In the rows, 128 means zero.
Known rows, with every step that occurs:
duro fimo giki: [ 96 123 148 117 108 139 112 138 145 127 111  98 127 117 133  94  94  84
 112 133 141 152 143 136 116 161 171 152 121 120]
zamup renir: [118 127 137 103 131 102 116 121 109 110 127 133 120 108 170  77 109  92
 119 132 149 139 119  95 123 134 150 147 115 129]
lupir fimo giki: [ 98 102 118 160 136 133 113 132 142 119 126  94 114 107 132 114 118  97
 106 143 141 140 127 118 116 108 140 156 116 128]
fimo lupir: [137 133 147 129 122 125 112 128 124 135 111 109 109 114 154  87 117 103
 121 146 150 154 111 121  91 118 124 144 121 133]
lupir lenomi: [144 108 145 133 129 134 128 136 138 145 124 130 116 119 147 125 142  85
 115 141 145 127 117 125 123 127 118 144 114 132]
fimo giki poni renir zamup bira: [ 92 139 139 111 138 116 160 114  97 186 103 110 118  28 138   4  66 103
 113 165 141 141 117  99 147 150 151 144  88 110]
bira zamup renir poni giki: [ 75 131 153  98 154 102 146 114  80 130 115 116 119  48 187  49  67 106
 109 164 169 131 132  70 138 169 142 137 105 115]
renir zamup bira: [137 140 152  81 114 106 138 107 119 153 115 136 130  83 161  35 122  89
 118 148 136 122 104 103 117 134 130 141 101 134]
poni renir zamup bira fimo: [121 145 153  88 154 103 153 102  88 156 120 129 145  47 170  22  92  94
 119 147 136 130 107  87 147 133 141 149  99 114]
lupir fimo bira zamup renir poni: [ 79 117 132 140 151 106 119 110  92 107 119  93 119  62 177  60  94 137
 111 150 159 116 126  65 150 108 134 159  99 132]
rogak duro fimo lupir: [127 130 169 110 105 142 105 138 139 142 111 107 133 123 138  96 106  82
 145 147 152 177 148 102  87 155 138 143 125 119]
bira zamup renir poni: [ 93 119 154 102 151  95 133 113  81 109 105 119 127  67 193  45  84 113
 120 152 159 137 125  78 141 149 147 144 107 118]
bira fimo giki: [ 86 116 127 150 160 136 134 134 134 121 110  87 122 101 153  91 106  85
 103 120 132 158 135 149 137 131 161 158 108 108]
duro fimo: [120 126 157  97  99 128 111 128 138 112 126 119 135 129 143 105 108  91
 121 135 145 137 128 111 113 162 158 145 135 125]
giki lenomi: [108 133 125 134 139 131 153 128 125 122 132 110 117 118 137 106 114  96
 109 153 144 134 113 111 122 151 137 142 121 123]
rogak duro fimo renir poni giki: [ 60 141 161 122 119 144 101 130 115 170 116  93 127  77 135  76  73  81
 154 164 159 144 174  87 121 217 151 125 102 113]
renir poni: [108 132 145 120 125 111 120 117 113 133 112 109 116  94 148  92 103 109
 127 155 152 127 122  96 117 149 133 135 101 132]
fimo bira zamup renir: [ 92 131 130 116 136 118 133 114 113 100 119 112 120  94 186  54  98 124
 105 133 148 127 125  99 153 127 155 158 126 130]
rogak duro fimo bira zamup: [ 86 123 150 111 106 155 135 127 153 118 118  99 143 118 148  91  98 110
 128 144 143 144 159  96 142 168 161 152 146 117]
poni giki: [103 137 134 114 120 130 136 122 135 137 136 118 113 105 142 108 102  95
 106 154 150 125 125 102 115 157 136 133 126 128]
bira zamup renir fimo giki: [ 94 129 140 131 151  88 139 116 117 110 102 106 115  74 189  27  85  94
 103 137 148 152 134 107 130 138 180 161 115 124]
giki poni: [104 116 134 132 125 129 140 125 125 125 125 113 113 105 139  95 105 111
 112 143 146 138 117 109 129 150 148 138 123 113]
poni renir: [118 136 135 113 126 115 128 114 112 131 132 127 125  96 143  97  92 113
 126 161 149 127 114  81 127 143 143 141 135 130]
poni giki fimo duro: [121 146 117 129 139 132 135 140 115 125 138 109  98 119 165 109 114 110
 105 169 130  98 113  87 115 161 137 155 151 142]
fimo giki poni renir zamup: [ 78 142 125 122 147 117 152 114  95 157 112 102 119  44 120  41  53 115
 118 174 144 140 120 102 159 149 155 145 106 122]
duro fimo bira zamup renir poni: [ 76 137 161  97 124 111 118 114  95 112 105  97 132  73 180  40  69 123
 117 141 160 129 144  84 152 162 166 155 104 124]
rogak duro: [113 119 135 118 119 133 129 126 144 131 127 123 128 122 136 114 119  89
 140 150 142 147 142  90 116 151 136 137 127 123]
bira zamup renir fimo lupir: [133 141 162 122 146  82 128 112  98 113 103 116 110  78 205  18  96 102
 114 144 160 160 115  93 103 118 151 158 121 129]
fimo giki poni: [ 80 113 123 153 135 141 140 136 133 138 110  91 103  93 130  82  91 102
 104 141 141 154 130 136 133 149 159 145 110 109]
zamup bira fimo giki: [101 113 141 138 151 135 143 132 137 150 103  95 119  82 170  53 117  72
  98 111 129 158 130 146 127 132 156 156  91  97]
rogak duro fimo: [112 120 158  97 101 140 116 132 148 127 126 118 143 131 133 115 108  80
 142 143 144 153 155  91 114 174 155 140 134 117]
duro fimo lupir: [135 135 168 108 102 130 100 134 128 130 112 107 124 122 150  85 107  93
 124 139 153 161 124 123  88 140 142 149 126 126]
poni renir fimo giki: [104 152 131 143 129  98 131 111 128 147 116 101 108  76 141  63  76 100
 118 159 147 136 128  95 119 142 170 151 116 134]
giki poni renir zamup bira fimo: [103 136 151 103 162 109 170 106  79 165 119 119 136  31 163  11  77 102
 114 148 140 137 108  89 161 146 146 146  94  97]
zamup bira fimo giki poni renir: [ 78 116 140 149 167 136 166 129 106 172 109  89 116  40 157  34  74  95
 101 130 139 162 128 117 153 150 165 152  92  77]
lupir fimo renir poni giki: [ 72 127 132 164 144 128  97 119 102 152 131  89 105  65 144  85  97 105
 127 166 158 115 134  90 119 152 124 133  98 129]
giki fimo: [126 135 133 139 127 131 133 126 114  88 132 114 110 121 152 100 130 122
 116 152 133 113 102  83 116 132 131 145 131 130]

Rows:
[ 91 130 130 164 130 112 142 122 141 141 107  86  95  84 135  61  89  99
 104 142 143 148 131 125 121 149 172 148 104 117] | renir fimo giki poni
[101 129 143 114 155 119 148 118 120 157  99 102 132  61 166  20 108  73
 102 127 126 148 124 141 138 127 149 157  80 112] | renir zamup bira fimo giki
[157 117 158 145 133 137 118 141 128 163 109 116 104 111 153 105 140  87
 117 146 153 149 110 137  98 105 102 147 106 134] | fimo lupir lenomi
[118 143 148 107 123 114 113 109 107 161 108 127 123  75 173   6 119  88
 131 146 132 124 113 124 128 146 139 140 100 132] | fimo renir zamup bira
[ 86 137 133 130 176 130 180 125 111 162 106  89 128  57 157  21 102  71
  95 138 127 151 120 143 146 142 145 158  70 103] | renir zamup bira fimo giki lenomi
[ 57 135 123 181 164 138 128 125  94 157 138  78 101  62 133  87  91 100
 119 177 160 116 130  92 128 165 120 134  90 121] | lupir fimo renir poni giki lenomi
[ 88 117 146 117 109 150 116 143 156 139 112  97 135 118 124 104  95  73
 134 142 139 169 167 115 118 174 166 148 118 113] | rogak duro fimo giki
[107 153 127 131 145 122 133 135  93 140 123  97  96  90 163  95  99 118
 114 182 139  93 118  72 117 172 129 147 123 143] | renir poni giki fimo duro
[107 157 132 141 140 124 114 113  85 104 121 112 115  93 159  38 119 121
 134 164 125 106 103  99 138 140 134 145 119 144] | giki fimo renir zamup
[167 137 164 154 127 108 118 128 136 167 106 112  96 103 159  84 138  83
 117 147 156 144 110 126  85 106 115 150  99 142] | renir fimo lupir lenomi
[120 154 137  88 129 100 134 101  95 136 128 133 136  76 139  62  82 113
 130 175 145 118 107  75 140 138 137 141 123 145] | poni renir zamup
[106 146 133 135 129 139 145 128 114 109 141 109 103 103 146 103 113 116
 106 164 141 107 109  75 115 151 126 137 127 127] | poni giki fimo
[119 125 139 129 131 116 102 111 107 152 123 121 126  72 165  26 132  91
 129 148 134 117 109 107 123 118 125 147 101 134] | lupir fimo renir zamup bira
[ 89 132 152  96 119 123 121 120 116  97 118 109 135 101 181  53  85 115
 108 128 150 134 138  98 150 150 174 162 133 125] | duro fimo bira zamup renir
[ 75 152 128 134 147 134 155 119  92  92 134  99 102  76 184  53  91 140
  93 157 147 103 119  60 152 139 142 153 124 127] | poni giki fimo bira zamup renir
[134 132 135 103 151  73 128 120 107 115 112 128 119 103 217  40  99  94
 111 145 141 128 123  95 128 149 177 172 152 141] | bira zamup renir fimo duro
[137 105 112 132 136 118 102 136 133 121 137 116 119 136 161 129 134 100
 115 151 133 116 115 105 112 118 136 166 154 147] | lupir fimo duro
[106 147 134 141 119 109 142 102 147 111 116  97 112 101 169  59 106 126
 103 144 143 115 123 104 133 131 160 155 135 139] | renir fimo bira zamup
[ 85 145 144 101 138  99 125 115  87 146 123 115 110  60 164  67  73  95
 118 158 167 127 131  70 124 164 136 132  83 128] | zamup renir poni giki
[ 93 146 139 168 143 128 106 121  82 114 112  92 100  85 161  57 112 128
 139 162 138 110 114  90 127 156 133 137 103 130] | giki fimo renir poni
[156 119 179 125 114 144 105 148 131 159 108 114 119 119 148 106 128  78
 119 139 156 156 121 139  95 129 119 152 111 128] | duro fimo lupir lenomi
[ 95 141 129 139 144 127 143 118  94  72 124 105 109  94 189  49 108 147
 103 145 138 109 111  70 154 120 146 161 129 129] | giki fimo bira zamup renir
[ 93 110 121 138 144 119 122 116 113  90 134 105 122  91 178  73 108 127
 103 137 149 120 122  81 149  98 142 165 127 131] | lupir fimo bira zamup renir
[ 82 103 139 154 160 142 160 136 129 157 102  84 111  66 162  43 101  83
  92 113 132 165 130 147 142 145 162 153  86  79] | zamup bira fimo giki poni
[148 143 126 120 125  87 115 122 141 137 118 117 109 130 172  86 119  90
 117 148 132 117 119 113 104 148 164 161 146 154] | renir fimo duro
[107 140 168  87 105 132 106 119 120 171 109 125 147  84 157  15 107  67
 157 147 134 148 150 106 125 184 153 139 104 119] | rogak duro fimo renir zamup bira
[159 109 174 145 156 141 137 142 122 183 102 110 112  84 186  67 150  66
 105 118 144 162 110 149 106 100 105 154  81 103] | zamup bira fimo lupir lenomi
[ 66 157 137 151 141 142 160 115  99 116 119  77  99  62 161  67  85 155
 100 178 150  90 120  63 146 156 125 141 112 128] | renir poni giki fimo bira zamup
[ 71 146 140 141 136 126 109 119 101 161 116  97 103  69 151  66  84 101
 130 163 157 123 137 108 124 181 137 126  98 128] | fimo renir poni giki
[ 94 140 135 130 164 118 115 111  95 122 115 108 134  85 171  38 108  93
 129 133 130 136 122 143 156 139 149 150 111 127] | bira fimo renir zamup
[ 81 125 151  96 118 134 127 125 127 110 119 109 144 103 170  63  85 105
 130 135 150 151 164  79 151 164 169 159 130 118] | rogak duro fimo bira zamup renir
[126 128 149 141 155 128 124 129 116 124 110  97 118 105 169  83 117  95
 113 127 145 166 115 136 108 111 131 154 114 114] | bira fimo lupir
[105 134 144 106 136  90 114 115  87 124 112 118 116  77 169  63  92 100
 128 146 158 132 124  78 123 146 142 140  86 131] | zamup renir poni
[ 94 142 155  98 114 131  97 120 118 140 116 118 149 102 139  53  95  79
 161 155 137 146 155 108 134 182 157 140 121 131] | rogak duro fimo renir zamup
[108 113 145 100 146 106 135 120  99  95 120 132 131  94 193  57 100 104
 112 138 150 142 119  93 141 139 154 153 134 117] | bira zamup renir
